What can hang from each mark:
duzan: nisik pinob
rizu: kitet timed vado
nisik: kitet vado
timed: kitet nisik rizu
kitet: timed
vado: timed

Every row comes from one small tree of marks. The marks that hang from a mark follow it in brackets, in alphabetical order. Every link used is in the known rows. Which tree was each row made from?
Known rows:
kitet[timed]: [  5   2  -3  13   6  -8 -17 -16 -19 -18  11  10  -8  23  -7  -6  -1  -5
 -11]
vado[timed[rizu]]: [ -5 -10  12  16 -32 -23   0   6  -9  -7   2  14  -7  42   6 -28  -9   3
  14]
duzan[nisik[kitet] pinob]: [  3   3  17  23  -2   0  -5  -4 -21 -23  11  28 -20  32   9 -27  -4  30
  -7]
rizu[timed[kitet nisik] vado]: [ -9 -25  14  26 -33   3  -8  21  16  -5  10  12  17  52  -1 -26  10 -33
 -27]
vado[timed[kitet nisik]]: [-24  -9  11  12 -26 -20   9   5  -6 -12   9  14   6  25   3 -29 -17  -2
  -6]
duzan[nisik[kitet vado[timed]] pinob]: [  5  18  11  24  -9 -13   2  -9 -18 -15   0  28 -23  25  14 -38  15  27
  -6]
rizu[kitet[timed[nisik]] vado]: [ 14 -10  -6  26  -4  -6 -29  23 -11 -24  28  16  -4  33 -11 -12  -4 -55
 -24]
timed[nisik rizu[kitet]]: [  7 -14   8  17 -19  -4  -3  15  -5 -13  17  12   5  54   0 -27  -7 -25
  -7]
nisik[kitet vado]: [ -1  20  -1  12 -13  -1  12 -32  -5  -3   6   1  -2  51  14 -40  19  -4
 -28]
duzan[nisik[kitet[timed] vado] pinob]: [ 14  26   1  29  21   2 -18 -15 -26 -30   2  28 -15  35   2 -32  21  20
 -19]
kitet[timed[rizu]]: [  5  -2   1  21  -2  -7 -20   1 -16 -22   3  13   0  52  -4 -22  -3  -4
   2]
timed[kitet nisik rizu[vado]]: [-22 -22  13  26 -36   1  -3  39   7 -22   6  17  18  63   6 -40 -13 -26
  -7]
vado[timed[kitet nisik rizu]]: [-25 -14  15  18 -34 -19   6  22  -3 -16  -1  18  14  53   6 -45 -18  -3
   7]
rizu[kitet]: [  8  -6   2  13  -2  -9 -23  -8  -9 -13  20   7 -18  22   1  -6   0  -7
 -11]
duzan[nisik[kitet vado[timed[rizu]]]]: [  1  17   5  31 -20 -18   4   6 -10  -8  -4  22 -12  67  12 -62  13   2
  -6]
vado[timed[kitet]]: [-23  -7  10  14 -17 -24 -13  -1  -7 -16   1  14 -10  22   7 -25 -12  16
   3]
timed[rizu]: [ -3  -9  10  13 -22  -5  -1   0  -7 -11   4   9  -1  48   5 -22  -4   2
   3]
duzan[nisik[kitet vado] pinob]: [  7  18  10  22   1   5   2 -17 -17 -18   4  24 -17  30  12 -32  21  26
 -17]
nisik[kitet vado[timed[rizu]]]: [ -4  16   4  20 -30 -18   9  -7  -5  -6  -5   9   1  74  17 -62  13  -3
  -6]
timed[nisik[kitet vado] rizu]: [ -3  12   4  17 -30   4  32  -8  -2  -4   3   6  22  82  13 -61  13 -22
 -25]
vado[timed[kitet rizu]]: [-23 -10  13  21 -24 -23 -17  15  -4 -21  -6  16  -1  51   9 -40 -13  16
  15]
nisik[kitet[timed] vado]: [  6  28 -10  19   7  -3  -8 -30 -16 -15   5   5   0  55   4 -40  20 -10
 -31]

Write each row's tree:
[ 10   1   0  17 -16   1   4   3   1  -7  10   7   9  52   3 -32  18 -30
 -17] | timed[nisik[vado] rizu[kitet]]
[  5 -18   4  21 -34 -21  -9  29  -3  -9  27  18 -10  25   0 -18 -11 -48
 -10] | rizu[kitet vado[timed[nisik]]]
[ -3  16   1   9 -23   4  34 -24  -4   1  10   3  14  53  10 -45  15 -22
 -36] | timed[nisik[kitet vado]]
[ 10  24  -5  35  11  -3 -16   0 -17 -22  -3  20  -5  78   2 -56  19  -5
 -19] | duzan[nisik[kitet[timed[rizu]] vado]]
[  3   9   1  26  -3  -8 -18  -2 -18 -25   3  12   5  84   3 -50  -5  -5
  -9] | nisik[kitet[timed[rizu]]]
[-10 -17  15  17 -21   1   1  -3   9  -1   5   8  18  48  -2 -24  11  -9
 -24] | rizu[timed[kitet nisik]]
[  2   0   0  35 -16  -6 -26  23 -11 -29   7  17   3  89   4 -51  -6 -29
 -12] | nisik[kitet[timed[rizu[vado]]]]
[  6  14  -8  11  -1   1  14 -21 -14  -7  10   7  10  24  -7 -16  18 -29
 -29] | kitet[timed[nisik[vado]]]
[ 15  -1  -5  17   9  -8 -19   0 -18 -20  23  13  -1  29 -12 -10  -4 -31
 -20] | rizu[kitet[timed[nisik]]]
[-12   7  14  24  -1 -13 -17   2 -12 -25  -7  31 -22  -1   8 -22  13  41
   4] | duzan[nisik[vado[timed[kitet]]] pinob]
[ -9 -21  13  28 -23  -1 -31  14  16  -9   5  11   1  49   2 -21  14 -15
 -19] | rizu[timed[kitet] vado]
[ 19  14 -12  17  11  -3 -13 -12 -12 -14  17   8   1  28  -9 -17  19 -36
 -30] | rizu[kitet[timed[nisik[vado]]]]
[ -6  -1   8  16 -18   6   9 -15  14   5  -1   4  22  46   2 -29  34 -14
 -34] | rizu[timed[kitet nisik[vado]]]
[ -6  -3  11  16 -32  -1  24   4  -7  -9  10  10  19  84  10 -55 -10 -16
 -14] | timed[nisik[kitet] rizu]
[-20   5   7  21 -22 -18  -9   3   1 -15 -12  11   1  49  12 -46  11  11
   4] | nisik[vado[timed[kitet rizu]]]
[  6  24  -6  26   0  -2 -10 -14 -12 -21  -4   8   7  83   7 -55  19 -10
 -19] | nisik[kitet[timed[rizu]] vado]
[  7  -6  12  17 -29   1  19 -13   2   9  13   6  17  72   3 -41  12 -24
 -35] | rizu[timed[nisik[kitet]]]
[  5 -14   9  19 -29 -22  -3  22  -8 -10  15  16   0  48   0 -32 -11 -24
   4] | vado[timed[nisik rizu[kitet]]]
[ 21 -21   6  29 -18  -4 -40  14  11  -2  19  10 -14  45  -2  -8  21 -37
 -22] | rizu[kitet timed vado]
[-23 -14  14  17 -24  -2   6  14   0 -19   2  13  20  60   5 -39 -13  -3
  -3] | timed[kitet nisik rizu]
[ 23  -1   2  17 -13   4  -1 -14  10  11  14   3   7  42  -4 -17  40 -36
 -36] | rizu[kitet timed[nisik[vado]]]
[ 10   5   1  21 -17 -21 -18   3  -3  -9   3  11 -13  44   8 -33  17 -11
   2] | nisik[vado[timed[rizu[kitet]]]]
[ -6 -17   8  15 -47 -18  17  20  -4  -2  19  17  -1  21   2 -18 -12 -40
  -9] | rizu[vado[timed[nisik]]]
